Each row comes from the steps of one walk. Every step used is in the known rows, and no mark comes twice. Write the walk behind each row, first mark first.
Known rows
gasim bafa: [-1.703 -0.909 -2.568  2.750 -2.105  1.354  3.900 -3.816  1.932 -3.411
 -0.476  1.988 -2.154  1.292  2.517 -1.711 -3.798  2.113 -2.581 -1.647
  0.455  1.980]
bise fegem bafa: [-0.152  0.070 -4.973 -0.158  0.630 -3.804  3.160 -3.599  3.700  0.487
 -1.061  0.808 -3.009  1.716  4.935  0.240 -5.564  2.399 -4.097 -1.585
  2.607  3.282]
gasim bise: [-2.016 -0.107 -2.738  1.916 -3.415 -0.260  3.511 -5.584  2.260 -3.231
 -0.119  3.156 -1.796 -0.644  4.186 -2.579 -4.316  2.760 -3.113 -1.588
 -0.827  2.101]
zazal bise fegem bafa gasim: [ 1.883 -1.451 -5.107  1.777  1.091 -3.743  3.119 -2.059  5.728  3.174
 -1.218 -2.161 -3.871  2.447  6.423  0.478 -2.295  5.765 -2.581 -1.747
  3.515  3.415]
fegem bafa moger bise: [-2.775 -3.007 -5.883  3.486  0.381 -1.817 -0.128 -5.034  3.490 -1.457
  0.845  0.493 -2.890 -0.066  7.122 -4.219 -2.599  5.881 -4.590 -3.524
  4.388  4.062]
gasim bise fegem bafa moger: [ 0.946 -0.910 -5.853  4.494 -0.554 -2.280  3.685 -4.378  6.091 -0.477
 -2.158  3.260 -3.084  2.275  7.678 -0.722 -2.928  5.634 -6.249 -3.863
  3.438  5.133]
bise moger: [-0.414 -0.909 -2.041  0.795  1.168 -1.803  1.403 -4.275  4.360 -2.431
 -0.609  3.248 -3.856  1.648  0.839 -0.283 -5.813  2.353 -3.514 -2.455
  3.664  1.424]
bise gasim: [-1.389 -0.310 -1.969  0.250 -1.600 -1.516  1.890 -4.556  2.735 -1.110
 -0.969  1.185 -2.729  2.860  2.004 -2.641 -5.276  2.059 -3.407 -0.837
  1.886  1.656]
gasim bafa zazal: [-1.706 -1.045 -4.172  2.971 -1.946  1.667  3.976 -3.208  2.725 -1.711
 -1.221  3.774 -2.387  1.721  2.363 -2.889 -0.214  2.041 -0.359 -2.921
 -0.819  3.356]
moger bise gasim bafa fegem: [ 0.746 -3.514 -4.321  3.246 -2.869 -0.089  3.410 -5.928  7.140 -3.627
  0.249  1.691 -2.475  1.112  5.841 -3.772 -2.270  6.907 -5.583 -0.634
  2.843  3.800]
bafa zazal bise: [-1.846 -1.853 -3.673  1.285  0.033 -1.163  1.464 -3.676  2.872  0.349
 -0.664  1.327 -1.081 -0.731  3.171 -2.678 -0.328  2.459  1.788 -3.193
 -1.130  3.229]
moger bise zazal bafa: [-2.691 -4.464 -5.526  0.269  0.734 -0.716  0.319 -3.269  2.782 -0.569
  0.962  1.725 -4.754 -0.174  7.005 -5.221  0.361  3.346 -2.048 -0.905
  1.235  3.409]
fegem bafa zazal bise: [-2.867 -1.400 -6.868  2.588 -0.667 -1.532  1.234 -2.759  2.472  1.201
 -0.607  0.070 -1.640  0.693  4.771 -2.393 -0.397  3.263  0.316 -2.757
  0.367  4.170]
moger bise zazal bafa fegem: [-0.956 -5.691 -6.273  1.322  1.390 -2.256  0.976 -4.543  5.008 -2.099
  1.465  1.404 -3.668 -1.289  6.989 -4.466  0.861  4.673 -1.825 -1.253
  2.386  5.005]
bafa gasim bise: [-0.390 -0.550 -2.575  2.884 -3.622 -0.221  4.105 -4.503  3.494 -1.384
 -0.131  1.764 -3.644  0.809  4.349 -2.760 -2.146  4.683 -2.575 -1.621
  0.510  1.833]
fegem bafa: [-3.367 -0.037 -4.980  1.232 -1.230 -1.907  1.739 -3.862  0.849 -1.541
  0.173 -0.014 -2.276  1.147  3.495 -1.777 -5.376  1.891 -2.875 -1.302
  2.180  2.454]
zazal bise: [-1.889 -1.683 -2.097  1.126  0.074 -1.395  1.391 -4.385  2.070 -1.323
  0.148 -0.464 -0.922 -1.245  3.317 -1.445 -4.008  2.587 -0.351 -1.893
  0.081  1.811]
bafa moger bise zazal: [-1.197 -4.308 -4.050  2.139  2.127 -1.782 -0.747 -4.408  4.289 -1.095
  1.163  2.915 -5.336  0.660  5.819 -4.837 -1.071  5.075 -2.399 -3.434
  3.363  4.086]
moger bise: [-2.445 -2.149 -2.870 -0.811 -0.654 -1.638  0.961 -6.002  2.535 -2.429
  1.579  1.273 -2.286 -2.491  5.200 -3.929 -4.213  3.560 -2.770 -1.371
  0.632  1.758]

Which walk is each row?
[ 0.016 -2.064 -3.240  3.857 -1.504 -0.175  4.492 -5.114  4.109 -4.916
  0.019  1.710 -1.094  0.134  2.463 -0.944 -3.289  3.529 -2.356 -1.962
  1.553  3.489] | gasim bafa fegem
[-0.809 -0.836 -4.167  3.184 -3.139  1.715  3.931 -2.956  4.329 -0.406
 -2.372  3.723 -3.401  4.894  2.515 -3.669 -0.206  2.949 -2.452 -2.084
  0.605  3.487] | bise gasim bafa zazal
[ 1.637 -3.446 -2.785  0.655  3.110 -3.336  1.413 -5.755  6.784 -0.482
 -0.327  2.651 -3.090 -0.829  7.091 -2.403 -2.772  5.630 -4.549 -4.103
  3.229  3.889] | bafa moger bise fegem
[-0.994 -1.384 -2.157  1.278 -1.153 -1.305  1.334 -4.075  3.721 -0.031
 -1.028 -0.524 -1.804  1.958  3.520 -2.287 -4.000  3.451 -2.322 -0.899
  1.403  1.924] | zazal bise gasim
[-1.589 -1.965 -2.893 -0.476 -1.840 -1.467  0.910 -5.642  4.168 -1.072
  0.520  1.245 -3.182  0.742  5.279 -4.717 -4.182  4.519 -4.567 -0.438
  1.883  1.838] | moger bise gasim
[ 1.322 -1.980 -5.840 -0.097  0.280 -3.976  2.747 -3.737  6.271  2.166
  0.222 -0.527 -5.341  1.088  8.384 -2.009 -2.499  6.773 -4.888 -1.252
  4.075  3.360] | moger bise fegem bafa gasim
[-0.900 -2.228 -2.530  5.711 -0.245  1.572  3.074 -3.806  3.336 -3.358
 -1.148  2.485 -2.344  2.261  2.822 -2.089 -2.141  3.670 -3.157 -4.157
  2.634  3.362] | gasim bafa moger
[ 0.028 -1.976 -2.299  1.801  1.632 -1.652  0.849 -3.807  5.216 -1.512
 -0.636  1.454 -2.847  0.858  2.399  0.163 -4.508  3.862 -2.466 -2.541
  3.137  1.674] | zazal bise moger
[-1.537 -3.796 -5.290  5.758 -0.147  0.941  2.001 -2.889  3.842 -1.349
 -1.389  4.173 -4.403  2.539  6.387 -4.140  1.952  4.052 -3.009 -3.665
  2.016  4.998] | gasim bise zazal bafa moger
[ 0.911 -1.828 -3.410  4.053 -2.565 -0.131  4.399 -4.874  5.752 -3.647
 -1.140  1.605 -2.064  3.356  2.587 -1.737 -3.315  4.405 -4.240 -1.104
  2.868  3.595] | bise gasim bafa fegem
[-1.107 -1.742 -7.064  3.269  0.903 -1.698  0.580 -2.277  5.613  1.011
 -1.577  1.920 -3.570  2.717  3.804 -0.876 -0.986  4.604 -1.672 -3.413
  3.593  4.024] | fegem bafa zazal bise moger
[ 0.568 -2.641 -4.618  4.762  0.067  1.635  2.761 -2.310  6.801 -0.796
 -2.161  4.017 -3.411  2.835  2.920 -0.873  0.542  4.842 -1.412 -3.781
  1.786  3.523] | gasim bafa zazal bise moger
[ 0.640 -1.266 -4.997  2.662  2.427 -3.731  2.190 -3.608  4.947  0.476
 -1.807  1.316 -3.065  2.702  5.355 -0.166 -3.892  3.957 -4.652 -4.124
  4.837  4.642] | bise fegem bafa moger
[-0.449 -1.564 -6.018 -1.054  0.452 -3.855  2.084 -4.731  5.108  0.419
  0.298  0.836 -3.478 -0.463  8.333 -1.748 -4.576  4.869 -5.342 -1.156
  2.674  3.547] | moger bise fegem bafa
[ 0.478 -3.044 -2.777  6.833 -0.896  1.832  2.404 -3.094  5.788 -0.957
 -2.416  0.769 -2.229  4.540  4.448 -2.568 -0.860  6.062 -4.041 -3.515
  3.384  3.686] | zazal bise gasim bafa moger
[ 0.775 -2.546 -4.199  4.555 -1.488  0.890  3.634 -2.877  6.473 -1.025
 -1.737  2.998 -5.263  2.917  5.143 -2.120  0.310  5.783 -5.001 -2.356
  3.686  2.379] | zazal bafa gasim bise moger
[ 1.366 -0.342 -4.877  0.710  0.503 -3.988  3.691 -2.596  4.896  2.206
 -1.132 -0.530 -4.805  3.317  5.178 -0.075 -3.464  4.302 -3.660 -1.708
  4.072  3.183] | bise fegem bafa gasim
[-0.977 -3.895 -3.468  4.920 -0.416  1.510  1.972 -5.025  4.619 -3.390
  0.295  2.549 -2.727  0.053  6.276 -4.223 -1.082  6.221 -4.344 -3.893
  2.677  3.567] | gasim bafa moger bise
[ 0.064 -2.059 -2.583  5.945 -1.340  1.607  2.894 -3.555  4.918 -2.028
 -2.341  2.496 -3.263  5.394  2.980 -2.965 -2.173  4.603 -5.046 -3.363
  4.015  3.428] | bise gasim bafa moger
[-1.701 -4.260 -4.561  3.870  2.842 -0.539  0.478 -2.032  2.765 -0.458
 -1.174  2.224 -4.371  3.029  4.106 -3.657  1.031  2.436 -1.384 -4.008
  3.464  4.542] | bise zazal bafa moger
[ 0.788 -2.122 -2.814 -2.305  1.197 -3.535  2.387 -5.809  5.516 -0.543
  0.350  2.228 -2.924 -1.811  6.757 -1.920 -4.426  4.000 -3.905 -1.605
  1.084  2.598] | moger bise fegem
[-1.023 -2.521 -5.224  2.419 -3.435  1.621  2.867 -4.231  5.624 -0.432
 -0.992  3.819 -3.892  2.689  5.870 -5.770  0.867  5.411 -3.585 -1.673
  0.586  3.639] | moger bise gasim bafa zazal
